Each row was made from one small tree. The marks that hang from a mark follow it in brackets, in alphabetical order. Every link used is in the known rows. Write each row's tree.
Known rows
V(X): 0.764; -1.141; 0.854; -1.524; -0.975; 2.162; 1.763; -0.745; 2.600; 0.798; 0.685; -1.128; 0.209; 0.618; -0.524; -2.192; -0.284; 1.042; 0.275; 2.422; -0.192
K(L X): -0.270; -1.338; 3.096; -2.568; 0.961; 1.473; 1.765; 0.528; 2.240; 1.663; 0.408; 0.945; -0.349; 2.843; 3.705; -1.300; -0.632; 0.787; -1.098; -0.128; -0.539
U(M T(L(K)) V(X)): 1.762; -3.562; -1.780; 2.326; 0.159; 5.129; -0.981; -3.044; 2.246; 2.798; 4.009; -2.070; 2.288; 3.429; -4.236; 1.137; 1.285; 3.442; 1.743; 1.290; -0.775
U(T(L) V(X)): 1.991; -1.979; -0.996; 2.455; 0.461; 4.564; -1.320; -2.672; 3.804; 2.988; 2.976; -2.520; 2.463; 3.045; -1.608; -2.223; 1.210; 2.293; 0.036; 2.129; -0.648
T(L(K(X(V)))): -0.244; -1.947; 2.516; -0.442; 1.190; 4.757; -0.422; -0.051; 2.480; 1.167; 4.084; -2.218; 1.219; -0.815; 1.725; -0.250; 1.155; 0.894; -1.706; 0.053; 0.397
T(L(K) U(V)): 0.200; -1.718; -0.502; 1.236; 0.908; 4.085; -3.049; -1.601; 1.456; -0.320; 4.458; -2.740; 1.580; 1.866; -1.203; 2.330; 1.508; 1.895; -1.170; -0.432; -0.919
X(K(L) V(U)): -4.022; -2.866; 2.643; -3.251; -0.792; 2.560; 0.221; -2.969; 1.801; 2.427; 3.007; -0.742; 0.269; 1.300; 3.275; -2.517; 1.817; 2.767; -2.060; 0.873; 1.315
T(L(K(X(V))) U): -0.381; -0.944; 1.849; -1.381; 0.914; 5.003; -2.126; -0.046; 1.421; 0.063; 5.656; -2.513; 0.876; -1.294; 1.266; 0.542; 0.830; 0.780; -1.549; -0.863; 0.285
T(L(K)): 0.018; -1.354; 0.898; 0.818; 0.589; 3.784; -1.538; -0.896; 2.717; 0.411; 2.398; -3.004; 1.333; -0.047; -1.010; 0.846; 1.134; 1.500; -1.001; 1.196; -1.044
L(T): -0.705; -1.976; 1.555; -1.424; 1.771; 3.619; -0.198; -1.267; 2.848; -0.106; 0.821; -1.018; -2.258; 0.444; -1.035; -0.296; 0.942; 0.170; -0.573; 3.165; 0.675
V(U(M)): -0.777; -2.409; 0.217; -0.434; -0.274; 1.669; 0.846; -1.875; 0.567; 2.255; 0.357; -0.801; -1.205; 2.180; -2.904; -0.755; -0.622; 0.730; -0.948; 3.263; 0.138
K(L(T(U(M))) X(V)): -1.423; -2.611; 2.584; -4.989; 1.724; 4.505; 0.102; -0.144; 1.038; 0.610; 3.353; 0.645; -2.108; 1.102; 3.034; -0.246; 0.930; -0.257; -0.224; 0.152; 1.809
T(L U(M)): 0.810; -0.959; -1.436; -0.762; 0.528; 2.951; -2.384; 0.227; 0.395; 0.856; 2.463; -3.402; -0.062; 1.965; -3.541; -0.679; 0.444; -0.332; 0.391; 1.090; -0.919
K(X(V)): -0.571; -2.093; 2.801; -2.150; 1.443; 3.032; 2.002; 0.701; 1.159; 1.975; 2.582; -0.482; -0.989; 0.796; 2.678; -2.448; 0.311; 0.028; -1.651; 0.264; 1.840
V(U(M T(L(K))) X): 0.723; -2.170; -0.343; 1.097; -1.708; 4.762; -0.934; -4.139; 2.730; 2.916; 2.796; -1.904; 1.737; -0.317; -3.967; -0.406; -0.213; 2.842; 0.347; 3.693; -0.908
K(L): -0.910; -1.095; 1.268; -1.705; 0.269; 1.236; 0.532; -0.401; 2.439; 0.922; -0.254; -0.800; 0.067; 2.820; 2.257; -0.763; 0.957; 1.248; -0.642; 0.908; -0.592
Q(M): 1.011; -0.277; 0.161; -0.661; 1.838; 1.998; -0.449; 0.210; 1.059; 1.039; -0.706; -1.044; -2.160; 2.233; -0.177; -0.857; 0.077; 0.460; -0.206; 3.156; -0.137
K(X(V(U(M T)))): -1.001; -2.906; 1.981; -1.063; 0.893; 3.827; 1.174; -1.631; 0.431; 3.831; 3.036; -0.047; -0.994; 1.413; 0.143; -2.195; -0.253; 0.980; -1.289; 1.632; 2.017
L(K(X(V)) T(U)): -1.683; -2.359; 3.569; -3.140; 1.804; 5.846; -0.850; -1.360; 1.278; -1.350; 5.451; -0.378; -2.027; -2.279; 1.625; 2.483; 0.842; 1.104; -1.176; 0.048; 2.231
U(T V(X)): 1.012; -2.400; -0.540; 1.474; 0.257; 3.276; 0.465; -2.910; 2.548; 2.590; 2.254; -0.960; 1.164; 3.731; -1.356; -1.241; 0.623; 3.094; 0.273; 1.598; 0.259
V(X(K)): -0.694; -2.025; 1.658; -2.809; -1.025; 1.951; 1.312; -1.575; 2.092; 1.118; 2.176; -1.009; 0.201; 1.227; -1.127; -2.629; -0.259; 2.641; 0.807; 1.256; -0.403
K(L X(V(U(M T)))): -1.378; -2.671; 2.287; -2.116; 0.442; 3.503; 1.080; -1.827; 1.388; 4.015; 2.289; 0.780; -0.098; 2.286; 3.045; -1.865; 0.347; 1.471; -1.284; 0.929; 1.402

Write each row's tree
-0.355; -2.438; 2.659; -2.892; 2.113; 3.658; -0.311; -0.973; 2.372; 0.343; 2.472; 1.594; -1.474; 2.893; 3.264; 0.554; 0.176; 0.951; -1.106; -0.186; 0.223 => K(L(T(U(V))) X)
-0.128; -0.945; 0.170; 2.057; 0.833; 4.532; -2.338; -2.158; 2.779; 1.557; 2.824; -3.145; 1.494; 0.655; -1.945; 0.740; 1.266; 2.600; -0.441; 1.299; -0.751 => U(T(L(K)))
-1.484; -3.399; 2.814; -1.465; 0.394; 3.760; 1.688; -1.519; 0.339; 1.790; 3.609; 0.204; -0.550; -0.005; 0.448; 1.251; -0.044; 1.674; -1.313; 0.475; 1.704 => L(K(X(V(U(M)))))
-1.448; -2.591; 3.973; -4.065; 1.978; 4.558; 1.047; -0.547; 3.197; 1.064; 2.230; 0.657; -1.589; 0.414; 5.307; -1.380; 1.361; 0.117; -1.390; 0.809; 1.863 => K(L(T) X(V))
-0.566; -1.572; 1.122; -0.086; -1.788; 4.113; -1.426; -4.353; 3.736; 3.589; 3.431; -2.020; 1.680; -0.045; -2.390; -3.851; -0.327; 3.474; -0.541; 3.477; -0.975 => V(U(T(L)) X(K))
-1.625; -3.644; 1.861; -4.125; -1.760; 3.247; 0.859; -4.024; 2.712; 1.956; 1.700; 0.710; -0.793; 1.063; -1.442; -1.559; -0.170; 2.738; 0.815; 3.470; -0.288 => V(U(M) X(K(L(T))))
0.287; -2.592; -0.464; 3.565; 1.645; 4.804; -2.321; -3.030; 2.764; 2.226; 3.683; -2.592; 2.130; 3.337; -1.746; 1.550; 2.052; 3.347; -0.803; 0.566; -0.579 => U(T(L(K)) V)
-0.988; -1.906; 3.422; -2.589; 1.690; 4.853; -1.002; -1.205; 1.490; -1.577; 4.121; 0.270; -2.159; -1.355; -0.151; 3.176; -0.462; 1.366; -0.686; 0.338; 0.637 => L(K(X) T(U))
-0.215; -2.502; 1.570; -0.243; 1.016; 4.785; -0.150; -1.503; 1.355; 4.317; 3.520; -1.315; 0.197; 0.808; -0.132; -2.980; 0.129; 0.487; -1.734; 1.966; 1.368 => K(X(V(U(M T(L)))))
-1.336; -2.176; 2.122; -2.250; -2.053; 2.148; 1.099; -3.468; 2.422; 1.968; 2.168; -0.337; 0.267; 0.170; -1.173; -2.901; -0.924; 2.850; -0.741; 2.944; -0.303 => V(U X(K))
-1.771; -2.418; 3.066; -0.251; 0.562; 4.518; 0.432; -2.728; 1.518; 2.232; 4.296; -0.235; 0.166; -0.802; 1.550; 0.822; 0.077; 2.772; -2.236; 0.672; 1.841 => L(K(X(V(U(T)))))
-4.039; -4.437; 2.251; -4.181; 0.003; 4.066; -0.084; -3.650; 1.583; 1.998; 3.345; -0.358; -1.541; 1.372; 0.933; -1.201; 2.312; 2.163; -0.808; 2.119; 1.786 => X(K(L(T)) V(U(M)))
0.469; -1.487; 2.358; 0.055; 1.157; 3.851; -0.547; -0.034; 2.641; 0.988; 2.952; -1.645; 1.043; 0.067; 0.176; 0.443; -0.052; 1.146; -1.217; 0.388; -0.988 => T(L(K(X)))
-1.973; -2.513; 2.938; -3.713; -1.748; 3.349; 0.359; -4.325; 3.962; 1.358; 1.878; 0.644; -0.288; -0.148; 0.949; -2.210; -0.091; 2.884; -0.543; 3.553; -0.454 => V(U X(K(L(T))))
1.773; -1.249; -1.076; 0.236; -0.043; 3.789; -2.068; -1.077; 2.293; 0.729; 3.546; -2.608; 1.786; 1.969; -1.043; -1.631; 0.737; 0.882; -0.498; 1.111; -0.987 => T(L U(V(X)))
1.424; -3.552; -1.687; 1.052; 0.192; 3.192; 0.952; -2.466; 1.104; 3.208; 2.242; -0.821; 0.434; 5.139; -3.849; -0.533; 0.492; 2.889; 1.848; 1.578; 0.289 => U(M T V(X))
-1.492; -1.906; 1.456; -0.957; -1.887; 2.973; 0.085; -4.552; 2.705; 3.170; 2.942; -0.736; 0.588; 0.564; -2.023; -2.854; -0.814; 4.072; -0.217; 3.041; -0.110 => V(U(T) X(K))
0.669; -1.980; 0.968; 0.568; 1.574; 4.322; -2.250; -0.783; 1.345; 0.293; 5.058; -1.508; 1.397; 1.877; 0.041; 1.827; 0.355; 1.719; -1.440; -1.352; -0.688 => T(L(K(X)) U(V))
0.945; -2.921; -0.035; 0.204; 1.511; 4.116; -1.785; -0.473; 0.060; 0.968; 5.139; -1.189; 0.841; 3.189; -2.238; 2.458; 0.166; 1.610; -0.158; -1.316; -0.807 => T(L(K(X)) U(M V))
-0.715; -3.026; 2.753; -1.351; 2.318; 5.002; -0.957; -1.970; 1.396; -1.186; 4.822; 0.788; -1.760; 0.777; 0.089; 3.905; 0.211; 2.025; -0.993; -0.344; 0.876 => L(K(X) T(U(V)))
-0.539; -1.985; 0.120; -2.494; 1.386; 3.599; -1.171; -0.980; 0.569; -0.596; 2.044; -1.313; -2.995; 1.156; -3.295; 1.015; 0.446; 0.009; 0.650; 2.273; 0.762 => L(T(U(M)))
-1.941; -2.726; 4.374; -3.613; 1.130; 4.678; 0.841; -2.105; 3.411; 1.732; 2.298; 1.110; -1.514; -0.462; 5.270; -1.775; 0.841; 0.207; -2.766; 2.149; 1.906 => K(L(T) X(V(U)))
-1.635; -2.169; 3.602; -2.870; 0.225; 2.854; 1.549; -1.007; 2.265; 2.585; 1.817; 0.811; -0.039; 0.910; 5.611; -2.457; 0.309; 0.730; -2.775; 0.862; 1.216 => K(L X(V(U)))
0.610; -3.203; -0.534; -1.991; 0.929; 4.231; -0.533; -1.975; 1.211; -0.241; 3.044; -0.612; -1.801; 2.231; -3.090; 0.670; 0.646; 0.856; 1.110; 2.253; 0.747 => L(T(U(M V(X))))
-0.558; -3.972; 0.026; -2.956; 0.617; 4.043; -0.765; -2.581; 0.961; 0.101; 4.174; -0.245; -1.862; 2.812; -3.685; 0.530; 0.693; 2.176; 1.451; 1.377; 0.514 => L(T(U(M V(X(K)))))
-0.881; -2.153; -0.237; 0.829; 0.057; 2.541; -0.086; -3.139; 0.789; 3.378; 0.962; -1.010; -0.777; 2.549; -3.791; -0.660; -0.387; 1.895; -0.511; 3.223; 0.271 => V(U(M T))
-1.711; -2.644; 3.614; -1.221; 0.354; 3.752; 1.297; -1.808; 1.318; 1.293; 3.723; 0.048; -0.203; -1.147; 2.322; 0.697; 0.072; 1.944; -2.562; 0.542; 1.718 => L(K(X(V(U))))
1.034; -3.910; -1.491; 0.879; 0.125; 4.193; -0.913; -3.071; 1.773; 4.111; 4.184; -1.992; 1.766; 5.052; -4.671; -1.947; 1.124; 3.665; 1.976; 1.113; -0.795 => U(M T(L) V(X(K)))
1.490; -2.750; -1.506; 0.102; -0.441; 4.401; -1.875; -1.686; 1.016; 0.340; 4.647; -2.350; 1.721; 2.053; -3.364; 2.030; 0.735; 2.092; 1.004; 0.118; -1.151 => T(L(K) U(M V(X)))
-3.601; -2.886; 1.736; -1.184; -0.062; 3.693; -0.636; -3.897; 1.250; 3.290; 4.297; -1.767; -0.142; 0.867; -0.115; -2.544; 1.593; 3.428; -1.790; 1.532; 2.069 => X(K V(U(T)))
